Each row was made from one path, in order. Every step used is in the known rows, and no mark comes twice. Write each row's path.
In the rows, zero is written as 128.
Known rows
F -> G -> Y: [ 96 153 144 108 141 135 105 122 123  92 121 131 127 116  89 135 128 150
 101  99 112 125 112 133 148 153 123 130 108 179 122 103]
K -> V -> Q: [124 123 138 117 115 124 115 152 126 138 112 130 138  70 100 111 108 140
  97 101 134 125  96  94  56 132 111 129  83 115 127 144]
W -> Q -> F -> G: [ 80 160  55 104  99 142 110 112 114 143 130 111 122  93  76 130  80 128
 113 118 160 141 109 126 150 137 106 138 119 191 138 107]
P -> G -> V -> Q -> W: [112 151 126  79  98 141  73 154 113 144 112 129 108 109 148 132 118 162
 108 139 115 141 128 113 133 153 102 138 110 148 135  89]
L -> K: [126 159  71 122 122 117 116 119 129 143 120 124 167  75  86 135 116 160
 108 115 131 141  86 144 132 146 103 129 130 115 133 122]
A -> Z: [124 135 141 122 129 131 114  85 124 101 110 138 126 123 155 117 112 146
 116 143 141 137 103 128 116 145 109 128 100 123 148 108]
F -> G: [ 91 147 162 101 117 137 114 100 125 116 125 123 118  97  85 133 110 141
  96 105 122 130  92 150 134 145 110 132 109 160 126 110]
A -> Z -> F -> G: [142 122 143 115 105 136 101  79 118  85 124 121 116 125 135 135  99 150
 109 122 124 145  91 163 135 154 106 120  81 146 149  93]
R -> Q -> H: [149 161 121 122  94 114 108 129  84 117 106 119 139  99  93 127 125 133
 114 124 138 172  57 154 128 137 115 144 106 105  93 140]
F -> G -> V -> Q -> H: [ 86 172 129  88 121 133  84 118 114 132 124 126 131  78  71 140  99 142
 120  93 107 140  89 126 149 162 116 156  92 170 112 101]
G -> F: [122 153  46 105 127 131 112 130 116 109 112 108 124 100 126 137 128 139
 119 128 121 141 118 112 130 161 105 110 111 139 133 131]
A -> Z -> F: [161 118 123 122 112 133 102  94 115  90 116 124 121 131 164 130 106 146
 114 137 131 143  98 150 132 147 105 118  90 115 157 105]
W -> K -> V -> Q: [129 139  81  97 100 128 128 137 124 144 116 127 145  33  99 106 132 147
  97  80 141 121  86 107  79 128 104 144  70 131 133 157]
A -> Z -> F -> G -> Y: [143 126 137 119 121 135  94  95 116  71 122 126 121 138 139 136 110 156
 112 118 117 142 106 151 145 160 115 119  81 156 148  89]
A -> Z -> F -> G -> V -> K: [148 122  93 103 117 135  96  57 114  87 117 123 118 127 126 135  99 161
 107 115 103 139  92 162 145 143 106 134  74 147 153  94]
H -> Q: [135 157  97 132 123 128 125  89 107 144 126 120 103 119  99 117 117 154
 127 101 116 140  89 112 135 156 110 147 101 139 125 128]
L -> K -> V -> Q: [127 144  77 127 111 111 115 143 132 155 121 125 176  45  63 121 108 164
 102  96 131 140  78 114  77 144 107 132  97 116 126 135]
R -> Q -> F: [128 147 112 119  85 118 105 136  78 136 114 112 113  91 119 139 117 132
 106 134 163 162 112 166 127 106 102 134 112 101  94 143]
P -> Q -> V: [ 93 145  83 101 109 125 110 114 125 148 121 123  84 108 123 134  97 136
 110 164 159 160 105 171 133 124 102 131 130 130 107 148]
Q -> W: [102 143  79  97 106 137  91 167 114 141 104 128 137 113 108 130 115 130
  94 140 137 145 112 138 130 143 100 126 157 150 123 127]
W -> Q: [118 148  69 113 119 141 124 112 136 136 118 121 139 105 123 106  91 136
 108 119 145 133  88 105 130 137 111 130 135 143 153 121]
H -> Q -> F -> G -> V: [ 72 172  69 119 107 131 102  86  84 151 138 110  90  99  52 143 109 156
 136  98 121 145 126 130 178 157 105 166  78 189  99 105]
H -> Q -> W: [121 158  56 121 107 132 104 124 100 158 122 121 112 124  81 120 113 150
 119 112 120 155  99 118 136 163 104 147 127 170 113 126]
W -> K -> V: [ 99 134  76 102 100 130 139 117 124 123 113 121 148  38  85 109 149 152
  93  89 136 116  94 123 108 127 101 147  68 136 128 152]
P -> Q -> F -> G: [ 89 157 129  98 102 129 105 117 103 160 136 107  77 118  80 151  84 122
 103 154 151 152 110 187 128 127  96 118 115 142 110 128]
P -> Q -> W -> K -> L: [127 153  97  86  87 135 104 151 114 166 123 117 103  94  85 114  98 131
  97 150 146 164  76 165 121 139  90 106 145 140 116 156]
F -> G -> V: [ 55 152 139  93 124 140 100  92 125 114 124 120 122  84  82 139 112 155
 102 101 105 126 115 146 168 146 108 149 101 162 110  97]
R -> Q -> F -> G: [106 151 134 112  79 122 103 121  79 130 123 109 109  86  89 143 111 135
 101 119 156 164 104 179 131 112 104 136 105 130  86 130]
L -> K -> V: [ 98 137  70 133 111 114 125 123 130 133 118 119 180  54  48 125 124 169
  97 105 127 136  87 129 104 143 103 134  97 122 119 128]
F -> G -> V -> Q: [ 84 158 143  87 123 136  89 112 125 136 127 127 121  77  99 136  96 149
 107  92 109 129 106 131 138 147 112 146 102 155 116 105]
R -> Q -> W -> K -> V: [118 136  70 104  66 124 108 150  96 137 108 115 146  60  89 112 133 150
  81 108 147 163  84 162  97 116  99 143 113 129  82 158]

Write each row's path
[161 160  94  81  92 133  86 191 111 171 114 137 134  60 113 109  99 126
 111 104 150 154  78 102  95 146 101 117 138 153 138 153]
V -> Q -> W -> K -> L
[ 86 137  39  89  86 136 107 161 115 141 108 123 155  59  74 117 137 144
  85 108 140 136 106 132 113 138  94 142 113 171 114 146]
Q -> W -> K -> V
[123 170  47 114 114 135 116 121 118 130 114 120 153 106  84 112  94 127
 127 121 140 149  60  99 150 162 117 145 120 167 146 118]
W -> Q -> H
[133 135  30  96 111 126 110 104 112 117  97 141 110  81  85 115 120 147
 118 127 147 154  84 120 151 119 107 135 123 170 139 156]
Q -> V -> K -> L
[170 173 115 102 122 121  92 167 106 151 111 136 137  96 116 129  98 116
 130 114 136 148  64  98 102 158 118 136 110 127 139 136]
V -> Q -> H
[145 150  16 121 111 124 120  75  98 139 116 132  90  96  65 108 116 164
 137 101 129 162  73 103 154 143 110 153  99 184 125 149]
H -> Q -> V -> K -> L
[ 99 172  72 128 118 128 105 105  84 136 137 116  93 119  55 140 120 152
 136  93 124 146 122 120 166 160 113 154  83 201 107 108]
H -> Q -> F -> G -> Y
[101 140  70  90  89 132 110 145 119 166 122 113 115  90  82 118 106 137
  82 143 144 150  91 171  95 132  91 123 123 140 107 156]
P -> Q -> W -> K -> V
[ 88 159   4  92 110 142 105  90 110 146 123 113 123  97  69 128  81 139
 110 109 139 134 110 124 159 127 105 150 110 194 143 108]
W -> Q -> F -> G -> V -> K
[146 159 103 100 113 124  89 173  99 170 118 130 111  88 139 141  93 114
 123 123 161 139 120 110 100 126 106 127 115 122 137 136]
V -> Q -> F
[ 68 160 115  94 106 131  96 113 103 159 135 105  79 111  80 154  86 131
 108 152 140 149 126 185 151 128  95 130 108 142 100 120]
P -> Q -> F -> G -> V
[107 154  22 115  90 131 117 119 100 157 124 116 125  82  51 108 129 161
 111  88 122 149  90 113 123 160 100 160  92 186 107 141]
H -> Q -> W -> K -> V
[ 94 137 119 114 112 124  97 168 106 129 120 128 131  74  70 130 113 140
 104  95 138 129 124  97  83 136 116 135  67 167 111 129]
K -> V -> Q -> F -> G -> Y
[130 154  69  96  98 123 123 144 112 140 114 127 154  32  74 109 135 140
 109  81 139 129  68 103  89 142 108 153  59 146 129 156]
W -> K -> V -> Q -> H
[124 141 121 117 110 119 108 162 111 135 109 130 150  71  69 116 111 133
 111 102 130 137  73  88  71 151 116 140  70 133 120 143]
K -> V -> Q -> H
[139 134 119  92 104 137  81 126 114 119 131 110 116  93 115 149  94 147
 105  91 100 137  99 157 156 146 106 130  94 136 133 104]
Z -> F -> G -> V -> Q
[153 153  99  90 110 131  78 190 117 172 110 138 133  99 137 124  90 121
 104 122 144 147  97 110  82 142 106 121 150 136 132 138]
V -> Q -> W
[ 73 156  59  87 114 133  92 101  92 135 118 115 108  93  63 156 110 139
 110 115 129 131 133 154 169 122  99 152  93 177 119 110]
Q -> F -> G -> V -> K
[110 125 108 108 101 128  97 180 120 151 108 130 146  75  87 113 105 137
  90 110 136 136 101  99  57 137 106 129 104 139 116 144]
K -> V -> Q -> W
[130 140  32  92 117 122 114  92 121 153 112 126  83 122 112 128  97 139
 101 156 147 155  87 174 120 107 103 132 129 133 123 160]
P -> Q -> V -> K
[112 154 107  94 135 132  86 139 124 149 113 131 129  82 148 130 104 145
 119 111 116 127 122 105 133 136 110 144 112 107 123 119]
G -> V -> Q
[ 90 133 130 110  98 125 104 154 107 146 122 122 126  62  65 129 101 135
 100 100 144 132 111 109  73 131 107 136  69 153 115 134]
K -> V -> Q -> F -> G
[ 97 162  81  93 124 130  77 152 104 159 116 125 121  76 136 145 103 136
 128 120 134 131 145 110 147 131 104 148 104 122 118 118]
G -> V -> Q -> F
[133 140  80  93 136 134 103  95 113 117 100 130 125  92  90 113 119 156
 113 113  98 128  91 111 161 125 104 132 111 124 140 132]
G -> V -> K -> L
[157 161  61  78  99 132  87 185 115 178 113 135 137  71 133 119 103 126
 104 104 150 144  90 114  87 139 102 132 136 148 137 148]
V -> Q -> W -> K
[ 57 162  42  99 103 144 101 107 113 143 130 110 126  85  76 134  82 137
 118 117 149 138 123 123 174 139 105 150 113 191 126  98]
W -> Q -> F -> G -> V
[ 71 156 113 100 102 133 101 127  95 133 126 115 107  91  74 156 109 125
 112 123 151 138 130 154 156 133 101 137 103 174 120 111]
Q -> F -> G
[133 145 154 106 125 137 102 142 116  90 110 134 107 145 151 130 154 164
 106 140 115 129 129 112 143 155 118 121 100 151 148  89]
P -> G -> Y
[ 78 165  91  71 106 140  82 131 121 150 127 126 130  58  84 134 105 149
 101  84 116 135 107 137 142 150 105 155 107 186 111 111]
F -> G -> V -> Q -> W -> K
[115 145 104  96 106 132  97 149 119 166 120 117 101 134 109 130  87 125
  90 167 140 157  98 174 109 134  95 111 157 123 112 142]
P -> Q -> W
[127 163 125  93 106 128  87 158 101 165 127 127 107  84 109 145  84 118
 116 108 155 140 112 124 103 134 108 130 107 155 130 126]
V -> Q -> F -> G
